Each row was made from one walk, in order. Every step used is in the known rows, and no mark comes twice. Write each row's walk.
Known rows
n > v > h: [-0.66  0.96 -0.78  0.33 -0.25  1.19  1.59 -2.25 -3.30  0.66 -0.80 -0.21
  1.03 -0.27  0.47 -1.71 -0.15 -1.55  0.77 -0.19  0.01 -0.84 -0.38 -1.41
  0.13  0.81  1.20]
g > v > h > j > w: [-0.79 -1.57  0.44  0.20 -0.65 -0.07 -1.97  1.27 -2.24 -0.01 -0.41  0.04
  1.91  1.03  0.90 -3.66 -0.30 -0.19  1.92 -0.84 -2.28 -0.55  0.83 -0.05
 -0.85 -0.12 -1.00]
g > v > h > j > r: [-1.29 -0.36  2.13  0.49 -0.39  0.50 -1.78 -0.96 -3.96 -0.41 -1.26 -0.12
  1.26  1.52  2.25 -2.09 -0.50 -0.20  1.78 -0.53 -1.84 -1.48  1.02 -2.66
  0.24  0.74 -0.29]
g > v > h > j: [-1.03 -1.14  1.24  0.42 -1.23  0.45  1.09 -2.29 -3.41  0.31 -1.44 -0.16
  2.15  1.15  1.48 -2.65  0.00  0.29  0.47 -0.60 -1.82 -1.12  1.57 -1.01
  0.17  1.26 -0.53]
h > v: [-0.25  1.01 -0.01  0.27 -0.22 -0.57  1.78 -1.43  0.75  0.73  0.00  0.74
 -0.11  0.39 -1.68  0.05  0.01  0.10 -0.38  0.01  0.01  0.13 -0.07  1.24
  1.01  0.66  1.62]
v > g > m > c > z: [ 0.79  0.04 -1.38 -0.60 -1.24  0.27 -0.32 -2.03  1.35  1.57  1.53 -0.68
 -0.47  1.16  0.44  2.86 -0.25  0.12 -0.61  0.65  2.13  2.40 -0.70  2.50
  0.95  0.19  1.01]
w > j > h: [-0.08 -0.01  2.43 -0.30  1.10  0.10 -0.80 -0.58 -1.48  1.39 -0.90  1.52
  1.33 -0.68 -0.25  0.99 -0.62 -0.15 -0.22  0.25 -0.64  0.02 -1.23 -0.77
 -1.95 -0.30 -0.85]
p > z > c: [ 0.05  0.36  1.84  0.11 -0.13  1.15 -3.67 -3.46  2.73  1.08 -0.60 -0.58
 -1.39  0.29 -0.43  2.33  0.71 -1.95 -1.01  0.42  0.65  2.11 -0.93  2.54
 -0.73 -0.81 -0.55]
j > w > m > c: [ 1.28  2.01 -1.93 -0.57  0.81  0.31 -2.51  3.26  3.96  0.36 -0.13  0.22
 -0.63 -0.25 -1.00  2.67  0.39 -0.55  0.51  0.76  1.58  1.21 -1.24  1.34
  0.85 -0.65  0.00]
g > m: [ 0.35  0.48  0.58  0.29 -0.44  0.89  2.20 -0.62  1.49  0.17  0.85 -0.19
  0.00  0.88 -0.18  1.01 -0.33 -0.29 -0.42  0.45  1.48  0.41 -1.69 -0.04
  0.62  0.64  1.64]
j > h > v > g > m > c > z: [ 0.67 -0.09 -1.35 -0.71 -0.30 -0.42  0.16 -1.62  0.02  1.57  2.61 -0.04
 -0.98  1.04  0.45  0.89 -0.26  0.65 -1.68  0.25  1.23  0.62  0.30  1.96
 -0.27 -0.43  0.66]
n > v > h > j > w > m: [-0.27  0.90 -1.17  0.38  1.54  0.85 -1.47  2.59 -4.60 -0.57 -1.34 -0.45
  1.09 -0.17 -0.07 -2.03 -0.40 -0.37  0.25  0.66 -1.34 -1.15  0.42 -1.77
 -1.34 -0.26 -0.90]
w > m > c > z: [ 0.70  1.90 -2.00 -0.44  0.14  0.91 -1.68 -0.85  0.65  1.66 -0.43  0.10
 -0.76  0.89 -1.74  3.38  0.42  0.11 -0.63  1.50  2.48  2.05 -0.55  2.29
  1.51  0.24  0.68]
j > w > m > x: [ 0.84  1.36 -0.66 -0.60  1.60 -0.92 -2.21  2.29  2.99 -0.25 -0.91  0.07
 -1.84 -0.64 -0.98  1.84  0.27 -0.93  0.50  0.18  0.38  1.82 -0.70  1.49
 -0.29 -0.82 -0.13]
n > v > g > m > c: [ 1.17  1.14 -1.56 -0.66 -0.70  0.84  2.10 -1.05  2.69  0.99  0.90 -0.87
 -0.52  0.14  1.53  1.96 -0.24 -0.59 -0.65  0.10  1.23  1.02 -1.55  0.26
  0.90  0.64  1.45]
m > w > j: [-0.27 -0.13  1.65  0.41 -0.90  0.13  2.38 -1.88  1.38  1.13 -2.62  1.31
  1.23 -1.22 -1.10  3.36  0.63  0.38  0.29 -0.13  1.22  1.70 -1.33  0.44
  0.51  0.36  0.29]
m > c: [ 0.74  1.49 -0.88 -0.41 -0.76  0.52 -0.37 -0.98  4.23  1.74 -0.81  0.34
  0.16  0.13 -0.32  3.09  0.38 -0.94  0.51  0.43  1.49  1.57 -1.64  1.72
  1.99  0.79  0.77]
w > m: [ 0.47  1.92  0.01  0.02  1.43  0.29  0.34  0.26  0.57 -0.04 -0.47  0.26
 -0.22 -0.03 -1.65  1.83  0.22 -0.23 -0.79  1.18  1.42  0.16 -0.57 -0.54
  0.71  0.08  0.64]
r > j > w > m: [ 0.63  0.76 -1.25 -0.27  1.18  0.41 -3.56  4.93  0.18 -2.03 -0.04 -0.19
  0.47 -0.17 -1.92  0.30 -0.06 -0.19  0.58  0.52  0.36  0.76 -0.32 -0.36
 -0.54 -0.24 -0.66]
w > j: [-0.07  0.65  2.09  0.08 -0.42  0.56  0.39 -1.52 -0.34  1.14 -2.18  0.93
  1.97 -0.50 -0.65  2.40 -0.49  0.34  0.29  0.25 -0.16  1.90 -1.71  0.36
 -0.31  0.96  0.39]
h > v > g: [-0.06 -0.03  0.13 -0.20  0.34 -1.95  1.33 -2.29  0.84  0.38  1.16  0.00
  0.12 -0.07 -0.18 -0.03 -0.22  0.00 -0.70 -0.41 -0.39  0.45  0.58  1.00
  0.60 -0.02  0.69]
x > z: [ 0.02  0.02 -0.02  0.31  1.70 -0.20 -0.57 -1.36  1.10  1.00  0.17 -0.18
  0.39 -0.06 -1.60  1.54  0.23 -0.73  0.44  0.84  1.10  0.37 -0.52  1.01
  1.61 -0.21  1.14]
r > j > h > v > g > m > c > z: [ 0.81 -0.73 -1.76 -0.83 -0.77  0.05 -1.00 -0.11 -0.94  0.11  2.28 -0.64
 -0.28  1.08  0.45  0.41 -0.33  0.95 -1.75  0.01  0.80  0.81  0.81  1.32
 -0.45  0.48  0.04]
j > h > v > g: [-0.05 -0.57  0.59 -0.46  1.47 -2.26  0.42 -1.53 -0.20  0.58  2.11  0.48
 -0.25 -0.20  0.21 -0.99 -0.46 -0.35 -1.20 -0.46 -0.76 -1.02  0.90  0.06
 -0.86 -1.00 -0.24]
m > x > z > c: [ 0.31  0.03  1.99 -0.31  1.87 -0.30 -1.71 -2.81  4.38  1.42 -0.90 -0.56
 -2.61 -0.34 -0.49  1.57  0.84 -2.35 -1.09  0.27  0.69  2.25 -0.37  1.92
  0.17 -0.69  0.93]
r > j > w: [ 0.11 -0.53 -0.88 -0.24 -0.21  0.14 -4.49  4.08  0.99 -1.17  0.25 -0.01
  1.23  0.24 -1.49 -0.58 -0.44 -1.02  2.01 -0.15 -0.43  1.60 -1.11  0.92
 -0.42  0.12 -0.44]
c > z > p: [-0.43  0.07 -0.84 -0.11 -0.01  0.36 -1.33 -2.09  3.18  2.82  0.06  1.22
  0.58  0.31 -1.49  1.29 -0.10 -1.63  0.61  0.65  1.33  1.29 -2.14  2.01
 -0.23  0.49  1.42]
m > g > v > h > j: [-1.17 -1.19  0.65  0.44 -2.06  0.45  1.14 -2.10 -2.68 -0.02 -0.85 -0.40
  0.69  0.57  1.55 -3.13  0.05  0.40  0.75 -0.44 -2.04 -1.45  1.50 -0.64
  0.96  1.28 -0.94]
m > g > v: [-0.55 -0.04  0.03 -0.30 -1.90  0.09  1.55 -1.36  2.98  0.64  0.61  0.56
 -1.91  0.85 -0.58 -1.49  0.43 -0.13  1.46 -0.38 -0.46 -0.18 -0.28  1.47
  2.07  0.42  0.98]

Which walk is each row?
[-0.80 -0.66  1.02  0.78 -0.48  0.46 -0.02 -2.17 -3.83  0.28 -1.49 -0.46
  2.57  0.08  1.26 -0.94 -0.37 -0.45  0.03  0.30 -1.10 -0.59  0.64 -1.25
  0.11  1.30 -1.02] | v > h > j
[-0.10 -0.11  0.11 -0.17  0.46 -0.36 -0.44  0.87 -1.48 -0.51  0.58  0.69
  0.46  0.26 -1.03 -1.86 -0.16  0.14 -0.98 -0.34 -0.86 -1.21  0.70 -0.54
 -0.84  0.75 -0.28] | r > j > h > v
[-0.67 -1.13  0.12  0.54 -0.01 -0.09 -3.02  1.35 -2.56  0.03 -0.44 -0.29
  2.17  0.02  0.59 -2.16 -0.63 -0.74  1.60 -0.07 -1.62 -0.04  0.12 -0.05
 -0.96 -0.20 -1.44] | v > h > j > w
[ 0.33 -1.08  0.17  0.27 -0.59 -0.74  4.07 -1.50  3.69 -0.06  1.18 -0.28
 -0.65 -0.32  0.47  2.15  0.71 -0.32 -0.63 -0.36  2.43  0.31 -0.59 -0.08
  1.26 -0.65  0.79] | v > g > m > w
[-0.84  0.46  1.97  0.53  0.74  0.27 -3.43  0.17 -1.80  0.34 -1.48  0.02
  0.79  1.09  0.74  0.78 -0.94 -0.79  1.40  1.00 -1.06  0.08 -0.85 -1.63
  0.78  0.68 -0.46] | h > j > r
[ 0.30  0.67 -1.99 -0.17 -0.09  0.40 -3.02  4.42  1.52 -2.17  0.90 -0.54
 -1.58 -0.97 -1.62 -0.42  0.01 -0.18  1.08  0.73  0.21  0.29 -0.44  0.28
  0.44 -0.12 -0.97] | r > j > w > m > g
[ 0.41 -0.75  1.77 -0.20  0.41 -0.79  2.93 -1.21 -1.61 -0.22  1.45  0.08
  0.57 -0.39  1.21 -0.07 -0.90  1.45 -2.19 -0.57 -0.66 -0.53  0.15 -1.02
 -2.19 -0.17  0.30] | w > j > h > v > g > m
[ 0.33 -1.82 -0.19  0.06 -0.32 -1.00  3.37  0.20  1.19 -1.51  1.90 -0.15
 -0.46 -0.41  0.51 -0.10  0.57  0.63 -1.79 -1.05  1.06 -1.31  1.04 -1.26
 -0.29 -0.33 -0.11] | r > j > h > v > g > m > w
[-0.17 -0.36  2.68  0.32 -0.15 -0.23  0.84 -0.78  0.39 -0.60 -0.62  0.16
  0.46 -0.56  1.53  3.43 -0.31  0.39  0.58 -0.42  1.07  0.88 -1.07 -2.10
 -0.09 -0.50  0.40] | v > g > m > w > j > r
[-0.83 -0.46 -0.66  0.47  0.31  0.59 -2.16  1.46 -4.08  0.38 -1.09 -0.32
  1.88  0.10  0.58 -3.17 -0.81 -1.12  1.70  0.00 -2.20 -0.48 -0.34 -0.58
 -1.12  0.09 -0.77] | n > v > h > j > w
[ 0.04  0.02 -1.94 -0.39 -0.74  0.84 -2.78  0.69 -2.70  0.70 -0.55 -0.19
  0.47  1.54  0.03 -0.76  0.36  0.99  0.49  0.22 -0.07  0.66  1.47  1.54
 -0.06 -0.22 -0.66] | g > v > h > j > w > m > c > z
[ 0.10 -0.21  1.58  0.58 -1.38  0.87  4.26 -1.43  1.34  0.44 -1.85  0.73
  1.03 -0.84 -0.31  3.20  0.36  1.01 -0.52 -0.16  1.64  1.30 -1.64 -0.23
  0.27  0.52  0.83] | g > m > w > j
[ 0.55 -1.15  0.22 -0.34  0.24 -0.64  1.49  0.34 -0.90 -1.76  2.51 -0.73
  0.13  0.27  1.10 -1.52 -0.63  0.76 -2.06 -0.74 -0.47 -0.99  0.79 -1.33
 -1.39  0.33  0.13] | r > j > h > v > g > m
[ 0.17  0.63 -0.28  0.18  1.74 -0.08 -2.86  3.63 -0.88 -0.37 -0.87  0.10
  0.58  0.21 -1.28  0.09 -0.42  0.02  0.12  1.21 -0.62  0.13 -0.23 -0.16
 -0.65 -0.59 -1.21] | h > j > w > m
[ 0.21 -1.14  0.21  0.12  0.25 -1.47  4.58 -1.21  2.03  0.00  2.26  0.38
 -1.17 -0.43  0.47  0.11  0.59  0.28 -1.88 -0.76  1.33 -1.47  0.52 -0.62
  0.07 -1.20  0.35] | j > h > v > g > m > w
[-0.05  0.21 -0.40  0.41  1.28  0.17 -2.39  2.74 -3.12 -1.07 -0.73 -0.45
  1.26 -0.28 -0.04 -1.26 -0.31 -0.03  0.12  0.61 -0.61 -0.72  0.64 -1.31
 -1.18 -0.56 -1.38] | v > h > j > w > m
[-0.37 -0.25 -1.05 -0.09 -0.98  0.18  0.20  1.09 -0.54 -1.28  1.22 -0.12
 -1.21 -0.15  0.25 -3.28  0.49  0.06  1.54 -0.91 -0.38 -1.58  1.26 -0.21
  0.25 -0.71  0.12] | j > w > m > g > v > h
[-0.47  0.36 -0.46  0.07 -1.34  0.60  2.42 -1.55 -0.98 -1.06  0.58 -0.25
 -1.07 -0.12  0.49 -2.37  0.70  0.26  0.37 -0.63  0.25 -1.84  1.44 -0.92
  1.04  0.30  0.40] | w > m > g > v > h
[ 0.39 -0.11  0.31  0.05 -0.24 -0.89  3.31 -1.58  0.91 -0.46  2.10 -0.65
 -0.31  0.42  0.54  0.02 -0.51  0.62 -1.63 -0.43  0.46  0.01  0.11  0.14
  0.13  0.27  1.55] | h > v > g > m
[ 0.70 -0.86 -0.58 -0.23  1.34 -1.40  2.35 -2.37  5.78  0.94  1.07 -0.49
 -1.10 -1.49  0.84  1.64  0.33 -0.53 -1.35 -0.85  0.52  0.08 -0.33  1.11
 -0.34  0.27  1.94] | h > v > g > m > x > z > p
[-0.53  0.73 -1.99  0.38  0.28  0.89 -0.96  2.34 -3.37 -1.02 -0.34 -0.87
 -0.95 -1.11 -0.01 -2.84 -0.38 -0.21  0.79  0.85 -1.28 -1.49  0.30 -1.29
 -0.23 -0.10 -1.24] | n > v > h > j > w > m > g
[-0.29 -0.20  2.38  0.46 -0.45 -0.62  2.18 -0.95 -0.09 -0.85 -0.60  0.32
 -0.01 -0.48  1.19  2.30 -0.24  1.28 -0.20 -0.84  0.41  0.41 -0.30 -1.80
 -0.21 -0.25  1.01] | h > v > g > m > w > j > r
[ 0.17  1.67 -0.98  0.10  0.10  0.25  0.56  0.32  1.80 -0.38  0.47 -0.10
 -2.26 -0.84 -1.40  1.09  0.25 -0.20 -0.22  1.25  1.20 -0.31 -0.63  0.17
  1.64  0.10 -0.11] | w > m > g
[ 0.57  0.42 -1.31 -0.37 -0.31  0.65 -1.42  2.07  0.18 -0.24 -0.95 -0.27
  0.64  0.52  0.97 -0.43  0.52  0.54  0.43 -0.30 -0.47 -0.51  1.18  0.04
  0.21  0.03 -0.87] | g > v > h > j > w > m > c
[-0.05  0.60 -0.93 -0.53 -0.58 -0.10 -0.33  2.34  2.52 -0.57  1.02  0.47
 -2.53  0.49 -1.35 -1.92  0.41  0.34  1.50 -0.11 -0.46 -0.58  0.14  1.09
  0.98 -0.85  0.28] | j > w > m > g > v
[ 0.03 -0.36  1.58  0.35  0.00 -0.18  4.39 -0.72 -0.67  0.49 -0.14  1.48
  0.03 -0.60 -0.49  0.23  0.26  1.58 -1.98 -0.59  0.22 -1.12 -0.23 -0.74
 -1.23 -0.12  0.55] | g > m > w > j > h > v
[ 0.09 -0.11  0.03 -0.37  0.59 -0.62 -1.20  1.24 -0.95 -0.85 -1.75 -0.34
 -0.65  0.12  0.98 -1.31  0.36  0.14  0.39 -0.87 -1.71  0.17  1.67  0.13
 -0.98 -0.13 -0.90] | g > v > h > j > w > m > x
[-0.33  0.01 -1.11  0.45 -0.07  0.27 -1.83  2.31 -1.93 -1.30  0.27 -0.84
 -0.66 -1.14  0.03 -1.69 -0.20  0.02  0.68  0.83 -0.60 -1.15  0.53 -0.66
 -0.03 -0.29 -1.75] | v > h > j > w > m > g
[ 0.61  0.61 -1.87 -0.34 -0.98  1.46  0.02 -1.57  5.39  2.72  0.44  0.56
  0.02  0.45 -0.21  2.61  0.15 -0.91 -0.21  0.57  2.50  1.54 -2.58  2.09
  0.32  1.01  1.80] | g > m > c > z > p
[-0.26 -0.64 -1.50 -0.17 -1.59  0.66 -0.83  2.46 -1.56 -2.79  0.93 -0.73
 -0.40 -0.21  0.20 -3.67  0.45  0.37  1.61 -1.19 -0.71 -1.32  1.77 -0.92
  0.01  0.16 -0.55] | r > j > w > m > g > v > h
[ 0.11 -0.78  1.43  0.41 -1.26 -0.60  5.34 -2.22  0.77 -0.16 -0.67  0.34
  0.83 -1.09  0.25  2.41  0.24  1.84 -1.61 -0.88  0.78  0.88 -0.19 -0.01
 -0.18  0.19  0.83] | h > v > g > m > w > j
[-0.26 -0.13 -0.20  0.12  0.71  0.15 -1.25  2.55 -2.87 -1.13 -0.65 -0.12
  1.04  0.73  0.18 -2.55  0.07  0.58  0.59 -0.14 -1.41 -1.28  1.53 -1.03
 -0.98 -0.47 -1.02] | g > v > h > j > w > m
[-0.05  0.46 -1.04  0.20  0.30  0.05 -2.36  3.12  0.43 -0.67  0.08 -0.34
 -1.38 -0.59 -1.08 -0.43 -0.27  0.09  0.64  1.39 -0.60 -0.32 -0.41  0.36
  0.51 -0.43 -1.52] | h > j > w > m > g
[-0.15 -1.17  1.33 -0.23  0.68 -2.20  2.40 -2.04 -0.19  0.62  0.36  1.10
  0.25 -1.38  0.23  0.72  0.17  0.74 -1.47 -0.94 -0.37 -0.46  0.87 -0.14
 -1.15 -1.04 -0.74] | m > w > j > h > v > g
[ 0.11 -0.93 -0.33 -0.06  1.80 -0.65 -1.47  0.57 -1.74 -0.72 -1.09 -1.03
 -0.55 -0.25  0.56 -0.88  0.68  0.54  0.41 -0.55 -1.39 -0.51  2.43  0.13
 -0.26 -0.61 -0.57] | g > v > h > j > w > m > x > z
[-0.27 -0.10 -0.44 -0.27 -0.60  0.08 -0.85  2.45  0.57 -0.61  0.05  0.14
 -1.64  0.81 -0.84 -2.43  0.14  0.84  1.10  0.22 -1.73 -0.84  0.78  0.63
  0.70 -0.24 -0.62] | h > j > w > m > g > v
[ 0.31 -1.48  2.25 -0.14  0.60 -0.67  2.59 -0.99  0.16  0.46  0.41  0.88
  0.43 -1.27  1.10  1.72 -0.07  0.43 -1.36 -0.51  0.86 -0.44 -0.58 -1.50
 -1.84 -1.18 -0.98] | v > g > m > w > j > h
[-1.11  0.24  1.19  0.46 -0.26  0.75 -1.47  0.18 -3.84 -1.54 -0.78 -0.56
 -0.37  0.64  1.95 -2.06 -0.22  0.46  1.16  0.18 -1.45 -2.43  1.54 -3.20
  0.84  0.45 -0.86] | w > m > g > v > h > j > r
